Known rows, with every step that occurs
gede fazet dite: [-0.877 -0.068  1.152  2.470  2.204  1.088  1.567  0.274 -0.820 -3.828
 -0.506  3.995  0.183  1.002  1.808  2.237 -1.566 -0.380  2.156 -2.474
 -0.180 -1.842  1.766  2.115  1.437 -1.013  0.603]
sivi gede fazet dite: [-0.283  1.382  1.122  3.242  1.222  0.830  0.228  0.293 -0.679 -2.892
 -1.429  3.273  0.715  2.119  2.280  2.320 -0.876 -0.419  1.703 -1.956
  0.880 -3.905 -0.043  4.606  2.960  0.122  0.480]
fazet sifar sivi gede pubi fizu: [ 0.159  1.444  3.550  0.856  1.724  2.645  1.876 -1.651  2.271 -1.343
 -1.498  3.421  3.469  1.522 -1.228  2.058  2.054 -0.995  1.796  0.059
 -3.288 -2.670 -0.070  2.643  6.007 -2.125  3.317]
gede fazet: [-0.019  0.699 -0.291  1.848  1.472  0.541  0.701 -0.755 -1.748 -4.011
 -1.600  2.827  0.091  0.360  0.475  0.008 -0.777 -0.123  2.745 -1.884
  0.054  0.027  2.021  1.338  0.228 -1.146 -0.539]
dite fazet sifar sivi gede pubi: [ 1.477  1.206  3.635  1.859  2.969  2.842  0.477 -1.496 -0.302 -3.540
 -0.978  3.176  4.620  4.269 -1.191  2.470  1.692 -1.321  4.748 -0.272
 -2.684 -3.293 -0.418  4.701  3.525 -0.545  1.489]
fazet sifar sivi gede pubi: [ 0.106  0.829  3.176  0.616  1.678  2.354  0.827 -1.010  1.716 -2.053
 -1.898  2.940  3.087  3.925 -1.200  3.217  1.131 -1.495  1.447  1.213
 -3.378 -2.842  0.179  3.745  4.541 -0.688  3.024]
fizu pubi gede: [ 1.533 -1.094  4.555 -0.223 -3.340  1.371  3.294  0.120 -0.495 -0.033
 -2.356  0.123  0.541 -0.886 -0.168  0.147 -0.527  0.081 -2.750 -0.710
  3.469 -1.419 -1.086 -0.378  2.552 -2.035  1.743]
sivi gede pubi: [ 0.951  1.306 -0.732  1.363  0.622  2.243 -1.365 -0.536  0.313 -0.805
 -3.151 -0.535  2.629  1.227 -0.133  1.143  1.067 -0.075  1.807  1.326
 -0.014 -3.751 -1.652  2.439  2.702 -0.028  0.168]
fazet sifar: [-0.773  0.334  0.858 -0.368  0.778  0.380  0.811  0.179 -0.025  0.445
  0.548  2.465 -0.593  1.586 -0.336  1.169  0.744 -2.119 -0.312 -0.537
 -1.505  0.287  0.496  2.514  0.275  0.884  2.543]
gede pubi fizu sifar sivi: [-1.079 -0.018  3.312  0.857  0.698  2.279  3.186 -0.796  1.087 -1.602
 -3.280  0.712  4.621 -2.257 -2.311 -1.307  0.992  0.821  0.971 -0.335
 -2.810 -1.216  0.212 -1.260  5.519 -3.337  2.920]
pubi sifar fizu sivi: [ 2.679 -0.710  3.708 -0.103 -1.571 -1.211  0.917  3.651 -1.497 -2.219
 -0.396  2.340 -1.538 -2.737 -0.967  0.733 -1.585  2.018 -0.112 -2.316
 -3.011  1.501  0.223  0.713  2.644 -0.444  0.358]
fizu pubi gede sivi: [ 1.891 -0.664  4.818  1.390 -3.115  2.522  2.929  0.432 -1.797 -3.517
 -2.943  2.037  1.212 -0.451 -0.137  1.928 -1.623  0.640 -1.593 -1.395
  4.674 -1.140 -0.600 -0.077  2.949 -2.586  0.614]
sifar sivi gede fazet dite: [-0.273  0.400  4.363  2.519  1.455  0.996  1.390 -0.256  1.116 -4.502
 -1.000  3.958  2.525  3.547  1.027  3.680 -1.160  0.448  1.605 -1.112
 -1.023 -3.596  0.746  3.242  5.137 -1.615  0.938]
gede fazet sifar fizu pubi: [-0.597  1.032  3.216  1.958  1.904  0.758  2.631 -0.953 -2.170 -3.992
 -2.713  4.997  0.970  0.709 -0.700  0.194  0.318 -0.511  0.909 -1.843
 -2.629  0.081  2.671  1.334  2.351 -2.859  2.851]
dite fazet sifar fizu sivi gede: [ 3.545  2.189  4.124  2.188  1.266  0.735  0.466  1.248 -2.516 -2.850
  1.094  3.303  0.979  2.585 -0.055  2.607  0.904 -0.910  3.900 -0.776
 -3.191 -1.142 -1.527  3.713  1.878  0.350  0.786]
sifar fizu sivi: [ 2.910  0.296  3.066  0.737 -0.444 -0.020  0.971  2.210 -0.581 -2.343
  0.151  1.077 -0.490 -0.355 -0.499  1.781 -0.699  1.365  1.289  1.117
 -3.438  0.984 -0.505 -2.127  1.527 -1.651 -0.041]
sifar fizu pubi gede: [ 2.082 -0.068  4.782  0.688 -1.737 -0.433  3.078  0.415 -0.194 -1.168
 -2.427  0.683  0.104 -1.268 -0.894  0.180  0.361  1.221 -3.116 -0.158
 -0.857 -0.733 -0.198 -1.398  3.825 -3.054  0.777]
dite fazet sifar fizu: [ 1.400  1.516  2.201  1.677  2.830 -0.326  0.595 -0.203 -1.613 -2.301
  1.223  3.305  0.640  1.681 -0.790  0.802  1.634 -0.920  2.677 -1.347
 -4.518  0.111  0.606  2.660  0.649 -0.091  0.199]
sifar fizu pubi: [ 0.347  0.223  3.257  0.597 -0.117 -0.337  1.461 -0.170 -0.598 -0.530
 -1.835 -0.254  1.569 -1.330 -1.132 -0.939  0.551  1.710 -1.958  0.541
 -1.503 -0.156  0.325 -2.741  2.283 -2.886  1.466]
sifar sivi: [ 0.001 -0.914  3.197 -0.283  0.409  0.206  1.143 -0.606  1.683 -2.021
  0.184  1.095  1.854  1.568 -0.912  1.499 -0.437  0.885  0.273  0.653
 -1.951 -0.132  1.040 -0.717  2.302 -1.693  0.489]
pubi sifar fizu: [ 0.693  0.014  1.573  0.049 -0.041 -2.706  0.442  2.148 -0.582 -1.194
 -0.717  1.826 -1.454 -2.946 -1.358 -0.728 -0.173  1.943 -1.881 -2.806
 -3.776  1.310  1.371  1.671  2.532 -0.318 -0.209]

Rows
[ 1.560  1.792  3.786  2.302  2.938  3.087  1.686 -2.118  0.235 -2.976
 -0.495  3.613  4.991  1.976 -1.261  1.419  2.403 -0.904  5.044 -1.376
 -2.902 -2.877 -0.503  3.701  4.851 -1.991  1.692] : dite fazet sifar sivi gede pubi fizu
[ 3.884  2.059  3.394  2.750  2.245  2.760  0.359  0.751 -2.312 -3.863
 -0.902  3.315  2.639  2.577 -0.823  2.882  1.405 -0.905  5.415  0.062
 -3.848 -2.343 -1.584  3.513  2.664 -0.466  0.860] : dite fazet sifar fizu sivi gede pubi
[ 3.129  0.594  3.692  0.525 -1.944 -1.496  0.243  3.732 -1.356 -1.988
 -0.943  1.988 -1.181 -1.789 -0.643  1.105 -1.127  1.861 -0.374 -1.906
 -2.225 -0.082 -0.816  2.673  4.061  0.120  0.528] : pubi sifar fizu sivi gede
[ 0.298 -0.003  3.644  1.167 -0.320 -0.609  0.753  0.658 -0.745 -4.322
 -2.156  3.987  1.098  0.337 -0.507  0.875 -1.391  1.296  0.796 -3.810
 -0.723 -1.113  1.546  4.891  4.997 -0.786  0.620] : pubi sifar sivi gede fazet
[ 3.446  1.523  3.075  1.570 -0.830 -0.301  0.007  2.317 -0.639 -2.058
 -0.647  0.805 -0.077  0.526  0.107  2.340 -0.194  1.265  0.914  1.236
 -2.584 -0.850 -1.742 -0.031  2.972 -0.723 -0.197] : sifar fizu sivi gede
[ 3.404  1.873  2.873  2.872 -0.038  0.208  0.619  1.688 -1.907 -4.893
 -1.811  2.918 -0.005  0.755  0.355  2.192 -0.739  1.211  2.808 -0.077
 -2.626 -0.801 -0.353  1.093  3.134 -1.665 -0.626] : sifar fizu sivi gede fazet
[-1.844  0.821  1.842  0.605 -1.321 -0.579  2.849  0.492 -0.419  1.477
 -0.769  0.143  1.259 -3.751 -0.674 -3.273  0.776  0.222 -1.517 -2.187
 -0.315  0.456 -0.510 -0.462  2.933 -1.091  2.803] : pubi fizu sifar
[-0.089 -1.252  6.468 -0.562 -2.624  0.377  1.621  0.627 -0.366 -0.613
 -2.595  0.828  2.980 -0.873 -1.358 -0.443 -1.265  2.015 -2.623 -2.104
  2.131 -1.962 -0.167  1.816  5.617 -1.539  3.541] : fizu pubi sifar sivi gede
[ 2.097  1.295  3.667  3.015 -0.369  2.669  2.910  1.458 -0.878 -2.629
  0.266  3.618  0.838 -1.177  2.199  2.110 -1.076  0.389  3.399 -2.446
  1.256 -2.370 -1.228  1.226  4.547 -2.015  1.622] : pubi fizu sivi gede fazet dite
[ 0.412  0.890  2.950  2.028  0.861  0.524  0.971 -1.219  0.316 -4.805
 -1.845  2.940  2.480  2.956  0.067  1.977 -0.511  0.677  2.208 -0.660
 -0.902 -2.126  1.088  2.826  4.191 -1.870 -0.014] : sifar sivi gede fazet
[-0.230  2.505  0.362  2.261  1.167  0.577  0.178 -0.540 -1.366 -2.430
 -1.848  4.226  0.244  2.762  1.007  1.404  0.387 -2.017  2.119 -1.896
 -0.244 -1.928  0.640  5.731  2.050  0.528  1.547] : sivi gede fazet sifar
[ 0.679  0.817  1.437  1.084  2.017  1.033  0.523 -0.538 -1.842 -1.337
  1.509  2.671  0.972  2.071 -0.039  0.623  1.192 -1.818  3.122 -1.769
 -1.205 -0.182 -0.074  3.555 -0.713  0.906  0.912] : dite fazet sifar
[ 2.613  0.261  2.011  1.972 -2.079  1.194  1.667  0.986 -1.084 -4.682
 -1.148  3.166 -0.966  0.311  0.364  3.593 -1.279  0.019 -0.109 -1.815
  1.943 -0.106 -0.120  2.030  1.827 -0.954 -2.201] : pubi gede sivi
[ 3.767  1.344  2.522  1.946  0.227  1.510 -0.166  1.578 -0.443 -3.153
 -2.503  0.649  1.489  0.510 -0.653  2.635  0.224  1.194  2.598  2.078
 -3.274 -2.093 -1.748 -0.198  3.735 -1.526 -0.102] : sifar fizu sivi gede pubi
[ 0.968  0.874  4.169  1.393  1.932  0.573  1.524 -0.580 -2.412 -1.661
 -0.106  2.607  2.331  1.094 -1.156 -0.073  1.511 -0.448  1.341 -1.351
 -2.356 -0.408  0.149  1.449  1.385 -1.406  2.019] : dite fazet sifar fizu pubi
[-0.398  1.940  0.861  1.798 -0.295  1.665  1.188 -0.092 -0.004  0.314
 -3.834 -0.427  3.541 -1.908 -0.712 -1.452  1.396  0.135  0.464 -0.436
 -0.178 -3.245 -1.858  1.793  5.210 -0.995  2.373] : sivi gede pubi fizu sifar
[ 2.231  0.312  1.383  1.824 -0.777  0.574  2.812  0.061 -1.079 -4.266
 -2.266  3.687 -1.636  0.380  0.759  1.370 -0.950 -0.876  1.072 -2.632
  0.608 -0.751  0.989  2.770  1.913 -1.388 -1.474] : pubi gede fazet
[-1.196  0.205  4.183  1.007 -0.565  1.051  1.278  0.487  0.512 -1.758
 -3.952  0.117  4.886  1.636 -1.546  0.408  0.063  0.560 -0.728  0.805
 -1.727 -3.200 -0.914  2.269  5.480 -0.489  3.116] : fizu sifar sivi gede pubi
[-0.046 -0.852  6.390  0.787 -1.589  0.829  2.238  0.041 -1.564 -3.521
 -3.694  2.856  3.066 -0.508 -0.826 -0.255 -1.610  1.840 -0.525 -3.536
  2.215 -1.867  1.168  2.826  5.732 -2.531  3.180] : fizu pubi sifar sivi gede fazet
[ 0.624  0.688 -0.379  0.967  1.535  2.819  1.471 -1.520  0.869 -0.786
 -2.145  0.311  2.452 -2.868 -1.163 -0.901  1.569  0.413  2.741 -0.221
 -1.360 -1.130 -0.150 -1.623  2.670 -2.962  0.465] : gede pubi fizu
[-0.142  2.531  3.128  2.662  0.994  0.550  1.264 -0.632 -1.889 -2.864
 -3.380  3.915  1.502  1.787 -0.006  0.639  0.769 -0.592  0.479 -1.332
 -0.961 -2.185  0.839  3.692  3.979 -1.666  2.715] : sivi gede fazet sifar fizu pubi
[ 2.651  0.789  5.471  1.579  0.346  0.662  3.159  0.001 -2.042 -2.075
 -0.498  3.493  1.033  1.114 -0.778  0.879  1.449 -0.902  0.397 -2.083
 -1.908 -0.912 -0.364  2.494  2.634 -1.595  1.405] : dite fazet sifar fizu pubi gede
[ 1.007 -0.434  4.807  1.028 -1.621  2.243  4.468 -0.289 -1.780 -2.898
 -3.155  4.367  0.093  0.601  0.070  0.961 -0.570 -1.601 -0.587 -2.500
  2.425 -1.204  0.867  2.427  2.958 -2.312  3.151] : fizu pubi gede fazet sifar
[ 1.223  1.083  4.197  1.445  1.858  1.117  0.606 -0.971 -0.498 -2.413
  1.120  3.321  3.033  4.191 -0.346  2.249  1.259 -1.300  3.143 -1.075
 -1.961 -1.956 -0.367  4.793  2.717  0.100  1.287] : dite fazet sifar sivi gede
[-1.482  1.558  4.373  2.361 -0.442 -0.040  3.647 -0.385 -0.161 -2.693
 -2.316  2.695  3.303 -1.320 -0.592 -1.587  0.302  0.779  0.419 -3.021
 -1.011 -1.177  0.569  1.904  6.523 -2.767  2.578] : pubi fizu sifar sivi gede fazet
[ 2.466  0.341  4.995  2.094 -1.869  0.662  2.672  0.643 -1.307 -4.250
 -2.994  2.349  0.779 -0.976 -0.908  1.869 -0.634  1.782 -2.079 -0.998
  0.016 -0.408  0.122 -1.107  4.058 -3.599 -0.399] : sifar fizu pubi gede sivi
[-0.270 -0.631  5.024  1.596  0.288 -0.417  1.416  1.636  0.192 -4.228
 -1.173  4.796  1.272  0.905  0.523  2.752 -2.088  1.203  0.171 -4.285
 -0.926 -2.613  1.401  5.514  6.043 -0.699  1.531] : pubi sifar sivi gede fazet dite
[ 2.715  0.124  1.591  0.878  0.361  4.250  2.076  0.066 -0.057 -1.862
 -1.739  0.824  2.423 -2.709 -0.761  0.625  0.250  0.546  4.202  0.398
 -0.583 -0.901 -1.078 -2.508  2.893 -3.109  1.080] : gede pubi fizu sivi
[-1.756  0.700  4.560  2.131 -0.748 -0.409  1.983  0.385 -0.845 -3.533
 -3.121  2.281  3.189  1.922 -0.620  0.200 -0.947  0.232 -0.290 -1.266
 -0.887 -1.875  0.646  3.445  4.965 -0.761  2.635] : fizu sifar sivi gede fazet
[ 1.013  0.659  0.088  0.776 -0.324  1.080 -1.158  0.815 -0.529 -0.887
 -3.599  0.441  1.682 -0.633 -0.720  0.262  0.129  0.522  0.744 -1.227
  0.122 -3.188 -1.012  4.218  3.780  0.537  0.573] : sivi gede pubi sifar
[-0.493 -1.662  3.854 -1.130 -2.415  0.321  1.501  1.071 -1.801  0.444
 -2.020  0.316  1.217 -2.847 -1.017 -2.039 -1.304  1.379 -2.710 -2.744
  2.979 -0.115  0.144  0.620  2.326 -0.942  3.178] : fizu pubi sifar
